Each row was made from one small tree. The marks that hang from a mark follow it in brackets, in the order of their numbers. Every link used is in the known rows. Write each row's tree.
Known rows:
Z487[Z145[Z848[Z531[Z962] Z933]]]: 0.54	1.85	-0.04	1.02	2.94	-2.01	0.29	-0.70	-1.18	0.01	-0.75	-3.59	-1.39	-0.08	0.11	-0.38	-1.65	1.49	0.25	0.33	0.14	-1.66	3.76	3.24	-1.63	1.50	2.37	-1.46	3.09	2.33	-3.48
Z806[Z492 Z574[Z145[Z848[Z531]]]]: -0.20	-0.71	-0.37	2.77	0.15	2.05	-2.92	1.69	-1.33	0.65	2.01	-1.75	1.91	0.24	3.03	-1.10	1.87	2.93	-0.02	-0.61	0.09	-1.13	6.20	1.48	1.67	-1.67	-1.79	-0.16	3.13	0.62	-0.52
Z145[Z487 Z848[Z492 Z531[Z962] Z933]]: -1.25	0.88	0.49	0.87	2.64	-0.01	1.88	-0.05	0.83	0.22	-0.44	-3.24	-0.52	3.14	1.71	0.30	-3.96	1.50	2.51	-0.10	0.07	-1.29	3.62	4.72	-0.74	0.71	2.14	-2.51	2.15	2.94	-1.91
Z145[Z487 Z848[Z492 Z531[Z962]]]: 0.37	1.04	1.62	0.43	1.51	0.45	1.44	0.47	0.06	0.47	-0.94	-3.60	-0.02	2.94	1.83	-0.18	-1.37	1.13	2.11	-0.48	-0.75	-0.13	2.38	3.71	-0.96	0.00	1.55	-2.95	1.79	2.09	-0.51
Z145[Z848[Z492]]: -0.17	0.92	2.08	0.98	-0.30	2.83	-0.71	1.59	0.03	1.40	-2.37	-2.37	0.88	-0.11	2.16	-1.19	0.03	-0.87	1.56	0.91	0.20	-0.24	0.91	1.19	-0.04	-0.58	-1.74	-2.84	0.10	0.93	-0.48
Z574[Z145[Z487]]: 0.58	-1.41	1.12	0.65	-0.56	0.60	-0.13	1.48	1.36	1.34	0.49	-2.34	1.92	1.40	1.80	-0.05	-0.13	2.05	0.40	-0.86	-1.95	-0.01	3.55	0.39	-2.46	-0.84	1.61	-1.22	1.92	1.00	-1.69
Z758[Z806[Z492 Z574[Z145[Z848]]]]: -1.42	0.59	0.25	2.36	-1.00	3.81	-3.02	1.37	-0.86	1.55	0.00	-1.86	1.71	-0.67	5.08	-1.77	3.14	2.13	-0.67	-0.51	-0.65	0.37	6.08	0.01	-0.06	-0.93	-3.31	-2.36	1.94	0.17	-0.82
Z487[Z145]: 1.66	1.22	1.00	0.95	0.32	0.92	-0.89	0.51	-0.71	1.11	-1.87	-1.75	0.61	-0.48	-0.49	-1.24	1.71	-0.11	-0.28	-0.51	-1.19	0.32	1.70	-0.26	-2.15	0.06	0.44	-1.24	2.35	0.80	-1.57
Z806[Z492 Z574[Z145[Z487 Z848]]]: -1.11	-1.19	-0.62	1.74	-0.60	3.03	-0.59	3.66	-0.62	1.09	0.22	-0.50	1.30	-0.41	3.90	-1.66	1.97	3.44	0.77	-0.92	-1.59	-0.31	5.67	1.54	0.42	-1.00	-1.80	-1.72	0.93	1.70	-0.84
Z492[Z806[Z574]]: -0.39	0.85	0.61	0.23	-1.15	2.52	-1.72	1.92	0.17	0.89	-2.62	-0.98	1.99	1.98	0.69	-1.56	2.42	-0.38	-2.19	-1.41	0.54	1.90	2.94	-0.91	2.29	-0.85	-1.16	-1.79	2.41	1.95	-0.99
Z848[Z492 Z531[Z962] Z933]: -0.19	0.00	0.82	2.62	3.04	-0.27	-0.83	-2.00	1.56	0.57	0.03	-4.30	0.78	3.87	-0.25	1.22	-3.43	-0.19	2.95	0.85	0.84	-1.33	3.46	2.91	0.20	0.59	2.15	0.06	3.07	0.86	-1.40
Z758[Z806[Z492 Z574[Z145[Z848[Z933]]]]]: -3.29	0.31	-0.71	3.31	0.21	3.83	-2.62	1.00	0.14	1.45	0.66	-1.31	1.02	-0.33	5.06	-1.14	0.75	2.39	-0.23	-0.23	0.42	-0.63	7.49	1.44	0.27	0.02	-2.92	-2.11	2.10	0.99	-2.39
Z574[Z145[Z487 Z848[Z531 Z933]]]: -1.30	-0.04	-0.41	0.72	0.18	-0.35	0.70	0.64	0.86	0.86	2.27	-2.22	0.28	2.15	2.71	1.04	-3.76	2.95	-0.63	-0.90	0.31	-1.74	6.13	3.64	-2.06	-0.15	1.91	-1.83	3.24	2.42	-2.99
Z848[Z933]: -0.38	-0.18	-0.14	1.12	0.47	0.82	-1.04	0.74	1.00	0.89	-0.70	-1.14	0.78	0.78	-0.16	-0.08	-2.79	-0.05	0.12	1.06	0.01	-1.01	2.61	1.11	-0.63	-0.27	0.35	-1.24	1.43	0.69	-2.40
Z145[Z487 Z848[Z492[Z806] Z933]]: -2.61	1.86	1.04	-0.46	0.05	3.13	2.20	1.80	1.70	1.03	-2.26	-2.50	0.20	2.48	3.19	-0.42	-1.86	0.43	0.14	-1.50	0.63	-0.36	2.18	2.43	-0.42	0.36	-0.67	-4.18	1.26	4.11	-2.33
Z848[Z531[Z962]]: 2.15	0.50	1.02	0.80	1.49	-1.10	-1.16	-0.37	-0.10	0.34	-0.36	-3.54	0.93	2.50	-0.66	-0.19	-0.79	0.59	0.33	0.48	-0.86	-0.23	2.50	1.01	-0.98	-0.68	2.26	0.05	2.71	0.45	-0.57
Z806[Z492 Z574[Z145]]: -0.18	-1.84	-0.21	3.43	-0.03	3.10	-3.48	1.91	0.09	1.05	0.68	-1.81	2.72	0.14	1.90	-1.14	2.08	1.99	1.12	-0.16	-0.90	-0.86	5.33	-0.28	1.34	-1.64	-1.61	0.53	1.98	-0.34	-0.33
Z487[Z145[Z848[Z492[Z806] Z933[Z142]]]]: -2.63	4.16	0.08	0.45	1.70	2.02	2.28	-0.03	1.43	1.08	-4.47	-4.47	-1.19	1.58	2.78	-1.07	1.68	0.41	1.38	-0.65	1.67	-1.61	1.07	1.11	-0.47	3.14	-0.78	-4.08	4.12	3.92	-3.36
Z487[Z145[Z848[Z492 Z531]]]: 1.13	2.70	1.81	1.36	1.28	1.63	-0.33	-0.60	-1.08	1.10	-1.10	-3.14	0.16	0.64	1.16	-0.58	1.11	0.03	0.59	-1.06	0.48	-0.33	2.29	2.04	-1.39	0.29	-0.48	-2.19	3.76	1.30	-0.75
Z758[Z806[Z492 Z574]]: -1.04	1.44	-0.17	2.21	-0.35	5.04	-2.52	1.21	-0.46	1.80	-0.97	-0.39	2.00	0.93	2.26	-1.28	2.78	0.66	-1.24	-0.64	-0.98	2.07	4.46	-0.48	0.22	-1.37	-3.26	-1.79	2.16	-0.17	0.29

Write each row's tree:
-1.19	0.49	2.48	-0.01	-0.80	2.52	0.98	1.64	1.77	1.14	-1.74	-4.39	1.96	2.18	4.85	-0.99	0.87	1.39	0.78	-2.21	-0.16	-0.06	2.64	0.78	-0.63	-0.25	-0.37	-3.44	1.78	2.89	-2.02
Z574[Z145[Z487 Z848[Z492[Z806]]]]
-0.54	0.79	-0.59	-0.15	1.82	-1.44	2.25	1.06	0.07	-0.14	-0.01	-2.14	-1.11	2.19	0.84	0.09	-4.26	2.36	0.31	0.18	-0.73	-1.30	4.15	4.27	-1.47	0.57	2.95	-2.26	2.03	3.16	-2.48
Z145[Z487 Z848[Z531[Z962] Z933]]
-2.67	0.67	1.75	1.68	-1.20	4.30	-0.64	0.55	0.82	2.24	-1.20	-2.09	1.45	1.86	5.94	-0.37	1.50	1.57	0.26	-1.70	-0.01	1.77	5.79	1.49	-0.34	0.09	-1.30	-4.51	1.82	1.74	-1.25
Z758[Z806[Z574[Z145[Z487 Z848[Z492]]]]]
-1.22	-0.03	0.34	3.26	-0.26	4.07	-3.33	0.34	0.24	1.79	0.52	-1.94	2.81	0.99	3.41	-1.07	3.36	1.86	-0.34	-0.89	-0.82	1.03	6.32	-0.99	-0.09	-1.11	-2.37	-0.70	2.95	-0.47	-0.37
Z758[Z806[Z492 Z574[Z145]]]
-1.20	2.26	2.29	-0.90	-0.95	3.52	2.13	2.00	0.71	1.14	-3.05	-2.78	0.84	2.07	3.11	-1.48	0.59	0.09	0.10	-2.03	-0.51	0.85	0.74	1.26	-0.40	-0.47	-1.17	-4.18	0.98	3.69	-1.04
Z145[Z487 Z848[Z492[Z806]]]
-3.21	-1.47	0.23	1.89	0.38	2.65	-0.46	1.26	1.22	1.31	-0.24	-1.60	0.64	1.29	3.94	0.17	-1.68	2.02	2.42	-0.53	1.02	-0.73	6.27	3.40	1.18	0.44	0.00	-2.66	1.16	2.35	-2.47
Z806[Z574[Z145[Z487 Z848[Z492 Z933]]]]
-1.28	2.67	-1.12	0.88	1.31	-0.09	1.77	0.99	-0.11	1.16	-2.90	-2.06	-2.56	-0.53	1.48	-0.85	0.47	1.22	0.67	0.90	0.38	-2.43	2.28	1.60	-2.07	2.87	0.20	-3.60	3.14	2.69	-3.43
Z487[Z145[Z848[Z933[Z142]]]]
-0.07	-0.67	0.05	1.52	2.05	-2.50	-1.14	-0.52	0.40	-0.41	1.38	-5.08	0.09	0.97	2.24	0.49	-3.08	2.44	1.28	0.78	0.51	-2.79	5.45	2.90	-0.59	0.75	2.74	-0.15	2.60	1.67	-3.73
Z574[Z145[Z848[Z531[Z962] Z933]]]
-1.15	1.57	0.58	1.74	1.18	1.54	-0.51	-0.48	0.62	0.83	0.09	-2.23	0.34	2.25	1.43	0.59	-3.19	-0.13	0.93	0.59	2.01	-1.63	3.44	3.44	-0.10	0.27	-0.17	-1.86	2.62	1.48	-1.57
Z145[Z848[Z492 Z531 Z933]]
-2.17	-0.72	0.02	3.08	0.97	1.73	-2.68	-0.63	0.56	1.13	1.50	-2.71	1.00	2.19	3.38	0.70	-1.85	1.63	1.52	-0.07	2.70	-1.58	7.04	3.23	2.34	0.32	-0.06	-0.88	3.40	1.31	-2.15
Z806[Z574[Z145[Z848[Z492 Z531 Z933]]]]
-1.05	-0.67	0.83	1.61	-0.27	2.26	-0.66	0.66	0.23	1.44	0.80	-2.03	1.40	2.71	3.43	0.40	0.00	2.53	0.86	-1.72	0.85	0.08	6.25	2.80	0.88	-0.63	0.25	-2.12	3.14	1.71	-0.67
Z806[Z574[Z145[Z487 Z848[Z492 Z531]]]]
-0.09	-0.77	1.19	-0.22	-1.15	0.26	0.71	2.54	0.01	0.71	-0.16	-2.00	0.56	-0.19	3.33	-0.78	-0.20	2.45	0.02	-0.60	-1.44	-0.68	3.33	1.43	-2.17	-0.46	1.03	-2.98	0.72	2.05	-2.15
Z574[Z145[Z487 Z848]]
-0.78	1.03	1.44	-0.03	-0.51	3.13	1.38	2.35	0.34	1.70	-2.19	-1.65	0.55	1.23	2.20	-0.90	-0.53	0.38	1.56	-0.50	-1.00	0.32	1.09	2.25	-1.00	-0.54	-0.94	-3.88	0.30	1.71	-0.39
Z145[Z487 Z848[Z492]]
-1.80	2.82	1.74	0.53	1.33	2.53	0.79	0.01	0.77	1.00	-3.18	-3.87	0.11	0.36	2.42	-1.27	0.45	-0.51	0.17	-1.30	1.33	-0.93	2.07	1.40	-0.43	1.20	-1.35	-3.02	2.48	3.50	-3.43
Z487[Z145[Z848[Z492[Z806] Z933]]]
-0.97	-1.31	1.39	2.34	-0.40	2.62	-2.97	1.47	0.28	1.22	-1.12	-2.90	1.52	0.13	3.98	-1.10	1.51	0.86	2.08	0.30	1.38	-0.61	4.33	1.14	2.42	-0.14	-1.40	-1.95	0.74	0.71	-1.10
Z806[Z574[Z145[Z848[Z492]]]]
-0.58	-1.95	-0.32	2.27	-0.19	3.11	-1.51	2.39	0.15	1.31	0.86	-0.88	2.55	1.22	2.33	-1.07	1.66	2.93	1.07	-1.19	-1.80	0.06	5.48	0.72	0.13	-1.38	-0.84	-0.54	2.21	0.76	-0.06
Z806[Z492 Z574[Z145[Z487]]]
2.35	2.07	0.99	0.26	1.89	-1.34	0.19	-0.18	-2.10	-0.01	-1.51	-3.77	-0.74	-0.39	0.49	-1.45	0.75	1.22	-0.11	-0.53	-0.96	-0.66	2.40	1.72	-1.87	0.63	1.77	-1.73	2.79	1.81	-2.15
Z487[Z145[Z848[Z531[Z962]]]]
0.66	2.01	2.08	1.11	0.85	2.63	-0.32	0.94	-0.80	1.35	-2.90	-2.92	-0.10	-1.18	1.71	-1.39	2.05	-0.39	1.39	-0.23	0.05	-0.17	1.06	1.21	-1.13	0.27	-1.34	-2.92	1.16	1.42	-1.25
Z487[Z145[Z848[Z492]]]
-0.29	2.32	2.19	-0.84	0.94	0.83	2.02	0.83	0.80	0.11	-2.18	-4.83	0.74	4.37	2.37	-0.99	-0.13	1.08	0.61	-2.17	-0.37	0.45	2.20	2.53	-0.36	-0.08	1.37	-2.97	2.75	3.80	-1.06
Z145[Z487 Z848[Z492[Z806] Z531[Z962]]]
-0.65	-0.03	1.98	1.84	0.25	2.25	-2.98	-1.27	1.27	1.11	0.40	-4.38	3.42	4.50	2.34	0.33	1.93	0.41	-0.22	-2.36	1.91	0.99	5.60	-0.07	2.52	-1.02	-0.19	-0.26	4.95	1.35	-1.03
Z848[Z492[Z806[Z574[Z145]]] Z531]
-2.31	2.94	-0.08	1.15	1.66	1.41	1.10	-1.70	3.11	1.36	-1.57	-4.10	0.78	6.30	0.95	1.07	-0.91	-0.04	0.64	-0.71	2.31	-1.44	2.95	0.77	0.32	1.68	0.55	-2.05	6.06	2.42	-1.48
Z848[Z492[Z806] Z531 Z933[Z142]]
0.31	2.33	2.22	0.55	0.46	2.25	-0.88	-0.99	1.47	0.97	-0.78	-3.85	2.44	4.68	0.69	0.09	0.77	-0.80	-0.85	-1.69	0.96	0.95	1.95	0.00	0.02	-1.17	-0.43	-1.08	4.33	1.32	-0.32
Z848[Z492[Z806] Z531]
0.34	0.70	2.92	0.66	1.44	-0.25	-1.00	-0.71	1.26	-0.29	-0.61	-7.48	1.48	3.42	3.54	-0.91	0.70	1.38	1.54	-1.07	0.67	-1.59	3.13	1.16	0.67	0.09	1.06	-0.96	3.29	2.23	-2.13
Z574[Z145[Z848[Z492[Z806] Z531[Z962]]]]
-1.60	1.63	0.18	0.83	0.92	1.87	1.54	0.04	1.03	1.54	0.43	-1.39	0.01	3.13	1.89	0.89	-3.73	0.95	0.84	-0.65	0.78	-0.88	3.95	4.59	-1.06	0.23	0.30	-2.98	2.76	2.75	-1.58
Z145[Z487 Z848[Z492 Z531 Z933]]
-0.88	2.95	1.96	-0.99	-0.36	2.31	1.73	1.22	0.57	0.98	-1.37	-3.10	1.35	4.08	2.62	-0.61	0.12	0.67	-1.13	-2.71	0.48	0.82	2.10	1.97	-0.71	-0.89	-0.33	-3.36	3.55	3.57	-0.73
Z145[Z487 Z848[Z492[Z806] Z531]]
-1.83	0.74	-0.33	-0.36	-0.08	1.24	1.56	3.05	0.12	0.62	-1.04	0.00	-0.76	0.28	1.74	-0.22	-2.94	1.54	-0.30	0.14	-0.62	-0.87	3.13	3.44	-1.85	0.48	0.47	-3.68	0.44	2.81	-2.42
Z145[Z487 Z848[Z933]]
-2.29	2.53	0.52	-0.29	0.59	2.17	2.46	0.46	1.61	0.98	-0.89	-2.51	0.71	4.10	2.16	0.32	-2.62	0.75	-0.86	-2.11	1.43	-0.15	3.61	3.71	-0.65	0.23	0.05	-3.10	3.74	4.08	-2.09
Z145[Z487 Z848[Z492[Z806] Z531 Z933]]
-0.16	1.24	-1.46	1.46	2.61	-2.21	0.76	-1.02	1.50	0.43	-0.83	-3.87	-1.02	4.35	-0.52	0.88	-2.14	1.50	1.71	1.34	0.37	-2.58	3.14	1.83	-0.78	1.98	3.10	-0.82	4.35	1.44	-2.25
Z848[Z531[Z962] Z933[Z142]]
-1.91	0.67	1.98	2.44	-0.89	3.83	-2.61	-0.09	0.32	1.97	-1.39	-3.23	1.55	0.55	5.40	-0.70	2.35	0.41	0.57	-0.62	1.04	1.11	5.56	0.36	1.01	-0.09	-2.15	-3.39	1.75	0.65	-1.33
Z758[Z806[Z574[Z145[Z848[Z492]]]]]
-1.87	-0.29	0.76	1.38	1.02	0.83	0.69	-0.46	1.82	1.35	1.81	-3.33	1.05	3.03	3.17	1.27	-3.65	2.28	1.45	-0.93	0.91	-1.70	5.92	4.11	-1.45	0.35	1.20	-1.92	3.34	2.16	-2.49
Z574[Z145[Z487 Z848[Z492 Z531 Z933]]]
-1.41	1.19	2.11	2.52	-0.84	3.05	-2.63	-1.53	0.12	2.19	0.39	-3.32	1.76	2.64	4.84	-0.11	1.53	0.99	-0.52	-1.20	1.61	1.29	6.91	1.42	0.47	-0.40	-1.19	-2.68	3.96	0.84	-1.11
Z758[Z806[Z574[Z145[Z848[Z492 Z531]]]]]
-3.59	1.42	0.33	0.28	-0.07	4.14	1.11	2.32	1.24	1.09	-2.48	-0.86	0.41	2.52	2.84	-0.71	-0.71	0.47	-0.17	-1.91	1.46	0.80	4.09	3.19	2.49	0.43	-1.55	-4.33	1.48	4.31	-2.00
Z145[Z487 Z848[Z492[Z806[Z574]] Z933]]
1.62	2.19	1.96	1.39	2.48	-0.08	-0.10	-0.99	-0.88	0.37	-1.76	-4.88	-0.49	0.74	0.98	-1.02	1.00	0.42	2.22	-0.35	-0.07	-0.95	1.90	2.54	-0.66	0.60	1.15	-1.66	2.88	1.49	-1.21
Z487[Z145[Z848[Z492 Z531[Z962]]]]
-0.66	-1.23	-0.21	2.37	-0.49	2.95	-2.96	2.97	-1.09	0.85	0.33	-1.37	1.72	-1.56	3.29	-1.90	2.68	2.39	1.13	0.35	-0.51	-1.27	5.07	0.76	1.61	-1.07	-2.45	-0.86	1.30	0.46	-0.77
Z806[Z492 Z574[Z145[Z848]]]
-2.13	1.07	-1.65	0.48	0.84	-1.04	2.24	0.49	1.67	0.98	0.94	-2.56	-0.90	3.23	3.20	1.16	-2.56	4.12	0.46	-0.30	0.49	-2.88	5.55	2.81	-2.48	1.69	2.41	-2.65	4.60	2.99	-3.10
Z574[Z145[Z487 Z848[Z531 Z933[Z142]]]]
-2.43	0.68	0.61	0.74	0.41	2.88	1.74	1.67	1.08	1.46	-1.47	-1.13	-0.29	1.43	2.47	0.07	-2.97	0.35	1.57	0.05	0.07	-0.83	2.72	3.70	-0.89	0.27	-0.32	-3.82	0.47	2.55	-1.58
Z145[Z487 Z848[Z492 Z933]]
-0.51	-0.05	1.08	2.07	-1.23	2.38	-3.39	-0.17	0.48	2.00	-0.29	-2.07	2.41	1.26	3.06	-0.27	2.20	1.08	-1.37	-0.66	-0.13	1.67	6.07	-1.10	-0.40	-0.57	-0.40	-1.72	2.75	-0.02	-1.70
Z758[Z806[Z574[Z145]]]
-1.07	-0.08	1.36	1.20	-0.19	2.65	-0.80	-0.41	1.87	1.37	0.38	-3.57	3.23	5.47	2.85	0.71	1.21	1.79	-0.61	-3.46	0.88	1.22	6.21	0.68	1.23	-0.94	0.76	-1.43	5.05	2.19	-0.87
Z848[Z492[Z806[Z574[Z145[Z487]]]] Z531]
-2.17	0.53	1.69	1.17	0.50	1.97	-0.81	0.20	2.21	0.61	-1.04	-5.03	1.49	1.30	4.30	-0.39	-1.13	0.50	1.31	-0.78	1.78	-2.07	3.21	1.09	0.46	0.51	-0.88	-2.08	1.94	2.70	-3.29
Z574[Z145[Z848[Z492[Z806] Z933]]]
-0.55	-0.13	0.00	1.34	0.62	-0.71	-1.45	-0.07	0.39	0.41	2.33	-3.04	0.86	1.02	2.50	0.89	-2.94	2.06	-0.69	0.19	1.49	-2.78	5.71	2.47	-1.27	0.15	1.36	-0.91	3.16	1.25	-3.48
Z574[Z145[Z848[Z531 Z933]]]
-0.43	0.58	2.85	0.68	-0.37	2.15	-1.30	0.63	1.47	0.85	-1.50	-5.38	2.05	1.44	4.28	-1.31	1.74	0.51	0.96	-1.18	0.80	-1.06	2.13	-0.30	0.42	-0.43	-1.38	-2.10	1.78	2.26	-1.99
Z574[Z145[Z848[Z492[Z806]]]]
-1.03	-0.64	0.74	0.03	-1.48	1.84	-0.49	2.05	1.24	1.05	-1.05	-2.04	2.57	2.78	2.65	-0.69	2.13	1.97	-1.66	-3.03	-0.60	1.51	5.10	-0.47	0.55	-0.99	0.44	-1.87	2.80	2.63	-1.77
Z492[Z806[Z574[Z145[Z487]]]]
-1.55	-1.48	1.22	1.73	-0.57	3.15	-0.77	1.92	0.50	1.51	-0.80	-1.96	1.23	1.01	4.45	-0.60	0.85	1.67	1.92	-0.88	-0.06	0.34	4.87	2.12	1.20	-0.36	-0.53	-3.05	0.89	1.79	-0.90
Z806[Z574[Z145[Z487 Z848[Z492]]]]
-1.41	0.68	1.28	1.26	-1.37	2.25	-2.58	0.70	-0.59	1.86	-0.95	-1.82	0.95	-0.36	4.78	-1.10	2.15	1.31	-1.66	-0.80	0.23	0.71	5.92	-0.17	-0.11	-0.41	-1.41	-3.29	1.91	0.88	-2.13
Z758[Z806[Z574[Z145[Z848]]]]
-3.10	-0.86	0.54	1.93	0.39	3.10	-0.48	0.27	2.83	1.45	-0.74	-3.05	2.13	4.19	3.09	0.50	-0.62	1.39	0.98	-2.20	1.31	0.03	5.85	1.28	1.31	0.42	0.34	-1.71	3.15	3.18	-2.48
Z848[Z492[Z806[Z574[Z145[Z487]]]] Z933]
